Every row comes from one small tree of marks. The marks that hang from a mark follow it in brackets, in alphabetical order. Every link used is in the known rows. Which tree was each row made from?
In the rows, 128 means zero.
Known rows:
zudeg(dani(kobi(memabi(negin)) tevo)): [132 106 163 127 176 117 101 101  96 150  94 105 100 182 126 154 130 128]
zonel(memabi(kobi lodu negin)): [174 162  93 151 146 120  83 136 162 118 105  58 126 186 106 157 156 173]
dani(kobi(memabi(negin)) tevo zudeg): [130 118 145 135 210  95 111 121  94 132  99 160  69 179 152 170 127 119]
kobi(memabi(lodu negin(dani))): [169 133 100 104 141 113 107 120 144 135 103  96 114 153  61 167 207 129]
zudeg(dani(tevo)): [103 132 169 134 127 144 125 108  95 137 132 120 117 140 141 130 109 122]
tevo(dani(kobi(memabi(lodu negin)))): [205 117 118 121 179  99  95  96 131 145  81  97 108 199  98 164 166 135]
kobi(memabi(lodu)): [150 137 106 125 155 140  91 122 145 131 111 119 129 146  81 141 173 136]
zudeg(dani): [116 126 149 121 113 152 130 110 121 130 118 104 129 129 129 129 129 128]
dani(tevo): [116 134 149 143 145 118 125 126 104 136 139 144 119 141 138 130 108 122]
negin(dani(tevo) memabi(kobi zonel)): [122 152 126 153 119  78 107 114 133 155 148  77  69 167  52 171 200 160]
dani(kobi): [125 118 143 127 151 106 120 123 128 120 119 109 118 152 140 130 117 125]
tevo(dani(kobi zudeg)): [144 119 156 125 163 107 136 100 111 119 112 151  92 166 167 163 113 107]
tevo(dani(kobi)): [156 107 152 126 145 105 129  97 121 135 116 122 121 168 141 148 119 118]
kobi(memabi(lodu zonel)): [159 155  90 145 145 116  84 110 168 144 109 113 132 169  55 155 187 157]
zudeg(dani(kobi)): [114 115 162 120 134 131 120 106 120 122 110  87 119 153 141 130 118 126]
kobi(memabi(lodu negin zonel)): [185 154  81 146 151  97  85 116 163 150  90  99 121 183  59 157 192 166]
memabi(kobi lodu negin(dani) zonel): [161 175  73 150 113  76 119 121 166 131 111  28  92 193  56 163 208 179]
dani(tevo zudeg): [104 145 153 142 159 120 132 129  94 119 136 175  87 138 167 146 105 112]
negin(dani(kobi)): [119 114 147 107 131  97 136 117 130 117 129 103 116 145 117 154 147 109]
negin(dani): [119 124 134 107 108 120 142 122 130 126 139 120 126 120 105 151 159 113]

Write each row's tree:
[121 117 159  96 148  88 116 123 119 110 126 123  57 135 114 172 178 106] : negin(dani(kobi zudeg) memabi)
[171 136 134 110 148  87  89 120 160 107 106  76 138 186 103 177 163 128] : zonel(memabi(lodu negin(dani(kobi))))
[120 101 153 115 155 143 106  97 126 137 100 102 122 155 112 149 147 126] : zudeg(dani(kobi(memabi)))
[113 138 142 156 193  88  99 105 121 139 114 172  87 188 123 178 139 128] : dani(kobi(memabi(zonel)) tevo zudeg)
[176 146 118 145 178  94  94  83 151 136  92 139  95 207  96 188 174 136] : tevo(dani(kobi(memabi(lodu zonel)) zudeg))
[ 99 134 166 141 183  99 123 124  94 110 126 161  78 163 178 148  93 109] : dani(kobi tevo zudeg)
[182 142  93 145 174  75  79 113 164 141  81  83 112 207  70 157 181 163] : dani(kobi(memabi(lodu negin zonel)))
[133 130 142 119 131  94 143 125 104 138 131 121 103 146 120 156 144 115] : memabi(negin(dani(tevo)))
[169 149 112 159 191  67  75 109 139 148  93 100 101 219  81 160 163 158] : dani(kobi(memabi(lodu negin zonel)) tevo)
[132 148 145 152 167 108  73  85 137 145 100  89 113 205  79 158 157 148] : zudeg(dani(kobi(memabi(lodu zonel)) tevo))
[107 123 179 109 165  80 110 120  94 117 137 140  48 147 126 173 158 100] : negin(dani(kobi tevo zudeg) memabi)
[160 142 154 124 163  77  87 117 135 114 118  93 127 197 115 181 144 122] : zonel(memabi(lodu negin(dani(kobi tevo))))
[148 136 112 127 121 113 117 126 151 129 123  75 127 163 101 187 171 148] : zonel(memabi(kobi negin(dani)))
[137 138 131 156 200  69 102 110 117 145  96 157  74 201 128 182 143 139] : dani(kobi(memabi(negin zonel)) tevo zudeg)
[118 115 136 122 187 121 111 116 122 119 103 158  91 152 140 166 143 113] : dani(kobi(memabi) zudeg)
[133 156 127 135 135 101  93 129 122 131 144  55  61 158  59 153 202 148] : negin(dani(tevo) memabi(kobi lodu))
[151 142 107 126 104  78 138 117 148 144 118 101 120 160  83 167 179 143] : memabi(negin(dani) zonel)
[141 125 140 119 122  61 100 109 152 140 127  90  92 161  63 166 197 137] : negin(dani(kobi) memabi(zonel))
[160 135 124 108 143  77 116 126 138 110 103  60 102 176 103 150 168 128] : memabi(lodu negin(dani(kobi)))
[152 119 128 134 151 101  99  92 143 155  80  86 116 195  91 165 165 155] : zudeg(dani(kobi(memabi(negin zonel))))
[123 130 161 132 177 131  82  96 113 132 104  92 109 182 105 144 143 127] : zudeg(dani(kobi(memabi(lodu)) tevo))
